Every row comes from one small tree of marks. Brackets hold a mark, then the marks that hang from it, in alphabetical order. Every link used is in the known rows. Which tree was each row made from?
(in the rows, 128 means zero)
Known rows
{popetik {kupi fozad} ratig {zota kebi}}: [119  86 125 132 141  90  82 127 127 120 170 122  54 126 143 136 112 103
 119 171 132 143 148]
{popetik kupi ratig zota}: [124  84 125 131 137 106 110 129 134 117 156 120  87 122 118 117 118  91
 131 139 132 145 145]
{zota fozad {kebi naka nuvarel tosogo}}: [118 150 152 116 120  21 185 153 114 144 159 152 100 125 151 145 144 145
 115 124 173 176 142]
{ratig {posefo naka}}: [136 150 116 139 136 158 118 130 152 132 125 120 127 129 161 113 138  77
 136  94 113 100 131]
{popetik kupi zota}: [125 112 127 128 124  94 108 127 128 122 146 126 102 126 133 116 118 104
 129  97 133 126 139]
{ratig popetik {posefo naka}}: [137 150 112 140 136 157 103 134 168 130 127 125 122 124 163 120 132  58
 128  56 123  86 142]
{bova nuvarel}: [128 139 131 129 126 137 139 125 140 125  96 124 132 125 117 128 124 155
 127 108 123 128 128]
{kebi naka}: [124 141 133 126 120 103 147 133 118 131 133 129 127 127 145 128 147 136
 109 106 138 152 132]
{popetik ratig}: [128  98 127 131 140 140 131 131 134 123 139 120 113 124 115 129 126 112
 133 173 126 148 135]
{posefo {naka kebi}}: [133 165 124 126 123 132 118 137 136 129 136 111 128 134 193 110 134 115
 110 117 135  91 130]
{kebi naka nuvarel tosogo}: [119 154 152 120 120  53 192 144 132 147 139 154 122 120 147 137 143 148
 107  83 147 172 127]
{zota fozad {kebi nuvarel}}: [126 133 141 123 133  68 141 140 122 129 146 138  95 121 128 135 128 129
 127 169 162 137 142]
{zota fozad kebi}: [127 123 128 125 127  95 121 136 112 125 147 127 106 132 131 139 127 124
 138 170 153 132 141]
{kebi naka nuvarel}: [125 149 146 125 126  76 167 137 129 136 128 140 116 114 142 123 145 140
 100 108 146 158 131]
{posefo naka}: [133 146 124 132 127 132 124 131 135 128 123 121 137 126 158 107 135 105
 124 119 122 106 130]
{zota fozad {kebi nuvarel tosogo}}: [122 137 147 119 127  45 163 147 124 142 157 150 106 125 135 147 124 137
 133 143 162 153 138]
{popetik kupi {ratig {posefo {naka kebi}}} zota}: [133 123 112 135 139 132  99 136 161 121 166 100  77 132 187 108 128  52
 124 105 129 104 147]
{ridaz {kebi naka nuvarel tosogo}}: [118 171 157 116 114  56 201 139 127 145 149 136 133 117 160 152 151 161
 108  85 149 171 124]
{naka {kebi nuvarel tosogo}}: [124 159 147 115 123  76 171 145 142 144 148 141 117 127 165 141 124 152
 106 103 150 133 122]
{popetik kupi ratig}: [127  83 124 129 138 119 130 132 142 123 146 124 105 124  98 126 122 110
 135 145 121 148 135]
{ratig {popetik kupi} posefo}: [133 116 114 135 135 131 109 133 172 130 142 134 107 126 118 138 126  77
 137  37 122 110 137]
{zota kebi}: [130 132 130 127 135 122 129 126 132 130 158 131 102 135 145 134 132 133
 132 169 129 135 130]

Write each row's tree
[122  93 133 125 138  75 135 134 139 131 195 134  70 134 141 141 120 105
 139 155 134 165 145]	{popetik kupi ratig {zota {kebi tosogo}}}
[125 148 149 122 135  68 173 137 143 147 164 155  99 127 144 145 129 147
 127 144 143 155 126]	{zota {kebi nuvarel tosogo}}
[126 108 113 134 126  94  79 139 142 120 140 125  93 121 130 133 115  48
 139  33 156 103 161]	{ratig {popetik kupi {zota fozad}} posefo}
[125  92 117 136 140 129  97 136 122 116 140 111  92 122 126 131 119  58
 146 140 149 138 156]	{popetik {ratig posefo} {zota fozad}}
[126 104 110 144 142 124  75 131 145 122 139 112  81 123 160 112 120  46
 124  95 115 109 150]	{popetik {kupi fozad} {ratig {posefo naka}} zota}
[123 166 151 120 122  76 179 133 125 133 137 123 129 114 155 140 153 153
 102 108 148 157 126]	{ridaz {kebi naka nuvarel}}
[130 116 115 136 134 119  86 129 163 125 150 128  90 124 138 131 118  58
 132  33 136 108 147]	{ratig {popetik kupi zota} posefo}
[129  86 117 138 146 133 105 128 152 121 157 117  76 126 122 126 121  64
 144 115 122 141 145]	{popetik kupi {ratig posefo} zota}
[135 151 113 142 136 143  83 130 160 125 135 120 104 121 185 114 125  38
 126  51 135  84 151]	{ratig {popetik zota} {posefo naka}}
[121  86 115 140 143 119  81 129 138 122 143 117  69 123 132 132 115  70
 129 103 120 134 145]	{popetik {kupi fozad} {ratig posefo} zota}
[134 133 110 141 133 121  85 132 169 126 145 122  98 123 169 112 125  36
 127  24 130  84 153]	{ratig {popetik kupi zota} {posefo naka}}
[123 120 131 124 125  59 113 135 151 135 187 146  81 132 159 147 115  98
 128  78 149 132 149]	{ratig {popetik kupi {zota {kebi tosogo}}}}
[130  93 111 140 138 109  93 142 136 117 145 106  91 122 141 106 124  31
 146 104 138 114 160]	{popetik kupi {ratig {posefo naka}} {zota fozad}}
[133 158 115 127 124 109 124 148 180 142 158 130 114 136 189 135 130  73
 123   4 132  82 136]	{ratig {popetik kupi} {posefo {naka {kebi tosogo}}}}
[132 136 120 137 143 131  85 125 159 127 168 129  74 130 169 143 123  69
 132 102 145 117 150]	{ratig {popetik {zota kebi}} posefo}
[117 141 140 117 114  46 159 148 103 139 164 140 111 136 156 149 146 141
 123 127 161 168 142]	{zota fozad {kebi naka tosogo}}
[138 180 125 133 138 126 121 143 181 136 135 125 104 118 196 123 131  73
 104  56 147  79 140]	{ratig popetik {posefo {naka {kebi nuvarel}}}}
[119 105 134 127 132  69 118 140  99 118 170 117  72 125 155 132 137 100
 119 187 171 174 163]	{popetik ratig {zota fozad {kebi naka}}}
[121 100 124 126 115  68 100 135 107 117 137 121 108 125 125 118 114  97
 134  94 155 122 151]	{popetik kupi {zota fozad}}
[123 145 147 121 125  43 155 145 110 133 149 140  92 121 147 132 146 137
 109 147 171 164 146]	{zota fozad {kebi naka nuvarel}}
[127  96 120 135 148 119  94 135 125 118 168 113  67 129 141 139 124  64
 148 181 152 145 159]	{popetik {ratig posefo} {zota fozad kebi}}
[133 119 115 143 148 157 101 130 150 121 143 109  94 123 169 107 128  45
 135 131 124 117 148]	{popetik {ratig {posefo naka}} zota}
[130  90 119 137 153 123 105 127 158 123 187 120  52 133 140 132 125  69
 147 151 125 149 146]	{popetik kupi {ratig posefo} {zota kebi}}
[118 160 144 117 110  81 179 135 114 140 152 124 144 129 161 157 153 157
 116  87 138 164 123]	{ridaz {kebi naka tosogo}}
[129 131 129 130 134 106  88 127 142 123 167 130  82 127 167 136 118  94
 120 127 155 119 150]	{ratig {popetik {zota kebi}}}
